What can hang from each mark
F: C
K: Q
V: A K
N: H
W: C G K
G: H J
C: F J
M: N
H: N
A: F V
Q: C G K
J: C G K

Every row comes from one small tree of marks. Brackets hold a mark, then the marks that hang from it, in alphabetical order. Every link used is in the known rows. Which tree was each row made from?
Known rows
[F [C J]]: -.29 .55 .38 -.38 -.05 -.18 -.30 .45 .24 -.02 .15 .09 -.11 .39 -.41 .08 -.12 .09 -.25 -.11 -.73 -.05 -.52 -.14 .04 .56 -.54
[K [Q C]]: .07 .41 .43 .35 -.21 -.13 .02 .21 .24 -.05 .16 -.08 .11 -.12 -.34 -.06 .11 -.04 .05 -.26 -.45 .51 -.56 .05 -.05 .33 -.39
[W [C F] [G [H N] J]]: -.13 .07 .21 -.19 -.07 -.17 .06 .64 .63 -.04 .24 .20 .02 .51 -.08 .06 -.27 -.39 .03 .21 -.07 -.05 -.43 -.56 .10 .57 -.51
[M [N H]]: -.17 .20 .62 .10 .29 -.04 .12 .10 .35 .08 .51 .17 -.20 .15 -.51 -.05 .24 -.38 .15 -.51 -.63 .29 -.15 -.16 .63 .70 -.42
[F [C [J [G H]]]]: -.16 .44 .36 -.52 -.16 -.23 -.23 .44 .15 -.04 .12 .24 -.19 .45 -.39 .01 -.07 .04 -.24 -.10 -.59 -.03 -.47 -.24 -.03 .64 -.52
[F [C [J G]]]: -.15 .52 .35 -.45 -.18 -.28 -.23 .50 .19 -.03 .12 .12 -.10 .45 -.39 .06 -.12 .02 -.26 -.16 -.63 -.04 -.47 -.29 -.01 .61 -.50
[V [A [F [C [J G]]]] [K Q]]: -.08 .19 .19 -.14 -.23 .47 -.22 .02 .35 .02 -.52 .16 .24 .49 -.69 -.12 .33 -.06 -.04 -.35 -.30 .31 -.50 -.23 -.18 .61 -.72
[V A]: -.11 .52 .24 -.12 -.01 .30 -.02 -.02 .23 -.20 -.04 -.03 .12 .24 -.39 .35 .26 -.10 .18 -.24 -.46 .12 -.60 .18 .10 .30 -.62
[A V]: -.06 .49 .69 .14 -.22 -.08 -.03 .35 -.01 .18 .00 .15 -.10 .04 -.18 .23 -.09 -.46 .08 -.14 -.49 .13 -.08 .10 .07 .16 -.42
[W [C F J] [K [Q [G H]]]]: -.25 .47 .23 .37 .11 -.55 -.03 .44 .42 .26 -.12 .19 .38 .22 -.43 -.34 -.28 .33 -.06 .06 -.46 .08 -.49 -.31 -.05 .37 -.66
[W [C F [J [K Q]]] [G H]]: -.20 .10 .13 .07 -.04 -.28 -.08 .58 .54 -.05 .21 .21 .00 .61 -.38 .06 -.26 .11 -.13 -.03 -.10 -.01 -.68 -.49 -.23 .28 -.62
[V K]: -.23 .25 .54 -.02 .09 .28 -.40 -.02 .38 .08 .03 .19 .18 .25 -.35 -.53 .19 -.17 .12 -.37 -.50 .40 -.36 -.11 .23 .41 -.53
[H N]: -.15 .34 .64 -.02 .13 .11 .26 .27 .09 -.20 .14 .15 -.12 .12 -.08 -.10 .07 -.40 .18 -.17 -.27 .33 -.19 -.01 .30 .59 -.42
[A F V]: .04 .20 .72 .09 -.25 .21 -.18 .00 .03 .33 -.20 .27 -.14 .07 -.28 .25 -.31 -.51 .16 -.03 -.37 -.14 -.01 -.04 -.13 .31 -.54
[G [H N] J]: .00 .09 .66 -.49 -.06 .32 .04 .27 .02 .00 .23 .43 -.27 .01 -.05 -.24 .27 -.08 .04 .17 -.18 .06 -.24 .11 .30 .88 -.45
[Q C]: .06 .44 .31 .24 -.17 .01 -.21 .04 .33 .06 .33 .00 .11 .13 -.13 .14 -.01 -.13 .01 -.19 -.43 .32 -.57 -.03 .08 .35 -.62
[N H]: .01 .17 .62 .03 .09 .05 .01 -.17 .34 .03 .41 .26 -.12 -.15 -.42 -.06 .04 -.29 .30 -.25 -.71 .21 -.34 .04 .35 .73 -.35
[G [H N] [J [K Q]]]: .01 .24 .65 -.50 -.07 .34 .02 .34 .00 -.01 .34 .38 -.37 -.11 -.11 -.35 .39 .20 -.13 .11 -.15 .26 -.35 .21 .09 .77 -.43
[V [A [F C]] [K Q]]: -.20 .26 .22 -.16 -.08 .56 -.28 -.10 .45 .00 -.44 .10 .21 .36 -.66 -.14 .31 -.14 .05 -.28 -.43 .38 -.52 -.10 -.13 .51 -.69
[W [G [J [K Q]]]]: .01 .38 .43 -.38 -.24 .13 -.06 .56 .40 .00 .40 -.01 .04 .19 -.22 -.11 .02 -.04 -.06 -.21 -.40 .05 -.66 -.37 -.03 .41 -.42
[C F [J [K [Q G]]]]: -.26 .14 .35 .49 .10 -.14 -.20 .25 .04 .01 .00 .19 .20 .00 -.62 .12 -.12 .63 -.37 -.08 -.58 -.04 -.55 -.25 -.10 .28 -.55
[J C [G [H N]] [K Q]]: .40 .25 .49 -.50 -.16 -.19 .17 .22 .01 -.21 .23 .21 -.53 .19 -.50 -.17 .31 -.07 -.14 -.25 -.07 .56 -.17 -.21 -.20 .09 -.22
[K [Q [C F J]]]: .02 .22 .38 .61 -.22 -.24 -.02 .26 .15 -.01 -.02 -.01 .20 -.10 -.44 .05 .03 .18 -.14 -.16 -.46 .34 -.53 -.10 -.06 .37 -.47
[J C]: .13 .30 .48 -.24 .05 -.19 -.14 .04 .30 -.09 .19 -.06 -.16 .21 -.55 .13 -.01 -.22 .07 -.20 -.54 .15 -.23 -.12 .17 -.02 -.28
[J [C F] [G [H N]] [K Q]]: .29 .09 .42 -.25 -.08 -.29 .09 .11 .02 -.22 .08 .23 -.45 .05 -.57 -.08 .16 -.05 -.24 -.03 -.22 .48 -.08 -.36 -.18 .02 -.23
[J C [G H]]: .40 .09 .45 -.52 -.19 -.26 -.01 .01 .10 -.13 .11 .24 -.32 .33 -.50 .01 .09 -.33 .10 -.20 -.26 .18 -.12 -.31 .03 .14 -.26
[J [G [H N]] [K [Q C]]]: .23 .37 .43 -.18 -.27 .02 .12 .23 -.01 -.12 .31 .30 -.31 .07 -.16 -.28 .31 .03 -.12 -.25 -.02 .63 -.44 -.07 -.25 .45 -.45
[C [J K]]: -.10 .39 .50 -.02 -.03 .04 -.27 .29 .05 .05 .24 .18 -.06 .29 -.39 -.03 .09 .52 -.24 -.32 -.36 -.02 -.59 .04 -.02 .41 -.64
[Q [G [H N] [J [C F]]] K]: .02 .27 .40 -.10 .19 .08 .18 .32 .11 .09 .09 .54 .04 .31 -.33 .03 -.05 -.15 .09 .07 -.52 .32 -.28 -.55 .11 .58 -.45

Write each row's tree
.00 .09 .74 .23 -.28 .32 -.24 .04 .11 .40 -.40 .32 .00 .09 -.41 -.14 -.12 -.49 .12 -.17 -.31 .18 .02 -.13 -.16 .35 -.52
[A F [V [K Q]]]
.21 .50 .34 .06 -.30 -.20 -.13 .19 .15 -.04 .28 .02 -.03 -.02 -.30 -.13 .10 .13 -.20 -.28 -.33 .48 -.53 -.22 -.26 .25 -.42
[J G [K [Q [C F]]]]
.08 .05 .54 -.54 .04 .19 -.13 .17 .08 .01 .27 .35 -.45 .01 -.27 -.07 .22 .10 -.26 .30 -.25 .10 -.12 -.05 .19 .48 -.42
[G [H N] [J [C F] K]]
-.16 .77 .25 -.26 -.04 -.34 -.05 .55 .80 .20 .25 -.03 .23 .61 -.03 -.43 -.32 -.35 .20 -.15 -.37 .10 -.59 -.52 .00 .27 -.70
[W C G K]
-.17 .34 .28 .09 -.06 .44 -.10 .03 .34 -.10 -.33 .04 .32 .26 -.57 -.20 .54 -.07 .12 -.44 -.37 .57 -.54 .06 .05 .35 -.60
[V A [K Q]]
.04 .21 .13 .02 -.04 .33 .08 .29 .22 .13 .57 .41 .17 .14 -.12 .25 .05 .17 -.16 -.03 -.19 .27 -.69 -.21 .03 .62 -.62
[Q C [G [H N] [J K]]]
.30 .13 .37 -.28 -.11 -.33 -.12 .00 .08 -.15 .12 .18 -.39 .02 -.67 -.07 .12 .09 -.24 -.05 -.37 .38 -.20 -.33 -.25 -.10 -.24
[J [C F] [G H] [K Q]]
.10 .41 .46 -.51 -.11 .09 -.23 .01 .05 -.07 .40 .35 -.32 .17 -.22 -.28 .18 .10 -.03 -.23 -.26 .27 -.47 -.04 -.17 .33 -.48
[J [G H] K]
-.05 .04 .22 .61 -.06 -.11 .14 .24 .11 -.02 .06 .26 .31 -.06 -.55 .16 -.03 .28 -.09 -.14 -.44 .31 -.66 -.21 -.13 .38 -.46
[K [Q [C F J] [G H]]]
-.06 .50 .37 .16 -.24 -.17 .08 .45 .38 .20 -.02 .06 .31 .17 -.18 -.43 -.10 -.06 -.06 -.15 -.57 .25 -.59 -.58 -.09 .34 -.71
[W G [K [Q [C F J]]]]
-.25 .27 .17 -.30 -.01 .66 -.43 -.22 .49 .05 -.35 .16 .19 .52 -.55 -.05 .23 -.20 .06 -.24 -.45 .21 -.49 -.14 -.02 .52 -.81
[V [A [F C]] K]
-.14 .26 .63 -.07 -.29 .20 -.34 .20 .22 .39 -.37 .28 -.11 .20 -.43 -.07 -.22 -.54 -.05 -.05 -.51 .17 -.01 -.22 -.22 .42 -.53
[A [F C] [V [K Q]]]
-.02 .35 .37 -.15 .21 -.15 -.41 -.10 .33 -.06 .30 -.06 -.26 .06 -.60 .16 -.06 .13 -.26 -.02 -.67 .18 -.28 -.18 .00 -.25 -.39
[J [C F] K]
-.07 .69 .40 .18 -.01 -.11 .03 .18 .27 .23 .09 .08 .34 -.11 -.24 -.45 -.01 .08 .07 -.17 -.68 .40 -.54 -.15 .01 .32 -.59
[W [K [Q C G]]]
-.17 .26 .61 -.17 -.24 .27 -.45 .12 .25 .42 -.30 .33 -.13 .32 -.35 -.01 -.28 -.59 -.05 -.02 -.52 .05 .01 -.25 -.14 .43 -.61
[A [F C] [V K]]
-.06 .20 .56 .43 -.29 .07 -.02 .45 .00 .32 -.18 .39 .12 .18 -.35 .00 .11 -.25 -.07 -.28 -.30 .42 -.17 -.08 -.05 .28 -.52
[A [V [K [Q [C J] [G H]]]]]
-.04 .00 .40 .36 -.15 -.33 -.17 .21 -.03 .00 -.20 .24 .20 .19 -.47 .13 -.18 .20 -.22 -.07 -.46 -.19 -.30 -.46 .07 .49 -.54
[C F [J G]]
.20 .07 .55 -.64 -.11 .11 -.24 .11 .16 .08 .26 .28 -.30 .07 -.37 -.07 .21 .05 -.03 .14 -.37 -.06 -.26 .03 .21 .46 -.36
[G H [J C]]
-.05 .20 .43 -.40 -.14 .10 -.37 .02 .24 .11 -.05 .22 -.11 .36 -.45 .03 -.31 -.07 -.05 -.07 -.49 -.25 -.39 -.32 -.15 .67 -.60
[A [F [C [J G]]]]
-.12 .71 .29 .20 .01 -.51 .04 .62 .46 .27 .03 .07 .39 .36 -.37 -.39 -.18 .29 .02 -.21 -.34 .16 -.59 -.21 -.05 .41 -.62
[W [C J] [K [Q G]]]
.12 .05 .57 -.43 -.02 .12 -.01 .25 .06 -.03 .21 .31 -.43 -.11 -.35 -.13 .28 .15 -.27 .27 -.24 .23 -.14 -.02 .12 .47 -.34
[G [H N] [J [C F] [K Q]]]
-.01 .64 .38 -.13 -.10 -.46 -.01 .51 .35 .26 .01 .25 .09 .58 -.08 -.49 -.11 .02 .02 -.10 -.10 .10 -.33 -.23 .07 .61 -.75
[W [C [J [G [H N]]]] K]
-.13 .34 .63 .34 -.19 .04 -.01 .42 .07 .25 -.17 .25 .15 .08 -.37 -.06 .05 -.41 .06 -.31 -.45 .42 -.11 -.08 .02 .19 -.38
[A [V [K [Q G]]]]
.07 .58 .51 .05 -.23 -.18 -.03 .19 .11 .24 -.04 .19 .12 -.01 -.19 -.60 .13 .14 -.02 -.14 -.49 .37 -.43 -.10 -.04 .47 -.67
[W [K [Q [C [J [G H]]]]]]
.15 .20 .49 -.25 -.12 -.15 -.30 .22 .30 .10 .15 -.04 .01 -.02 -.43 .13 -.02 -.01 -.15 .13 -.60 -.13 -.21 -.23 .28 .34 -.31
[G [J [C F]]]
-.27 .05 .35 .41 .12 -.08 -.20 .18 -.01 .00 .00 .31 .11 -.01 -.61 .07 -.07 .65 -.36 -.02 -.54 -.03 -.54 -.20 -.11 .31 -.57
[C F [J [K [Q [G H]]]]]
.04 .27 .26 .53 -.14 -.12 .20 .41 .16 .00 .16 .08 .37 .03 -.51 .16 .01 .24 -.04 -.37 -.39 .35 -.72 -.18 -.12 .39 -.42
[K [Q [C J] G]]
-.04 .46 .41 -.17 -.20 .04 .11 .29 .35 .16 .11 .24 .07 .15 -.09 -.61 .05 -.16 .10 -.11 -.47 .38 -.60 -.38 -.12 .36 -.70
[W [G H] [K [Q C]]]
-.16 .57 .42 -.02 .14 .10 -.09 .21 .21 -.08 .43 .04 .01 -.09 -.47 -.13 .09 .33 -.05 -.33 -.54 .37 -.69 .06 -.16 .14 -.37
[J [K [Q G]]]
.02 .35 .26 .45 -.08 -.08 .19 .29 .26 -.05 .24 .02 .34 -.08 -.45 .11 -.01 .03 .08 -.33 -.48 .46 -.70 -.14 -.09 .30 -.35
[K [Q C G]]
-.11 .41 .30 -.18 .12 .20 -.09 .32 .27 .09 .50 .18 .30 .04 -.38 .13 -.07 .26 -.03 -.19 -.56 -.04 -.68 -.20 .08 .42 -.39
[Q [G [J K]]]
.07 .42 .28 .28 -.23 .01 -.28 .20 .21 .13 .35 .08 .07 .29 -.21 .18 .06 .32 -.27 -.27 -.28 .22 -.67 -.04 -.05 .41 -.76
[Q [C [J K]]]
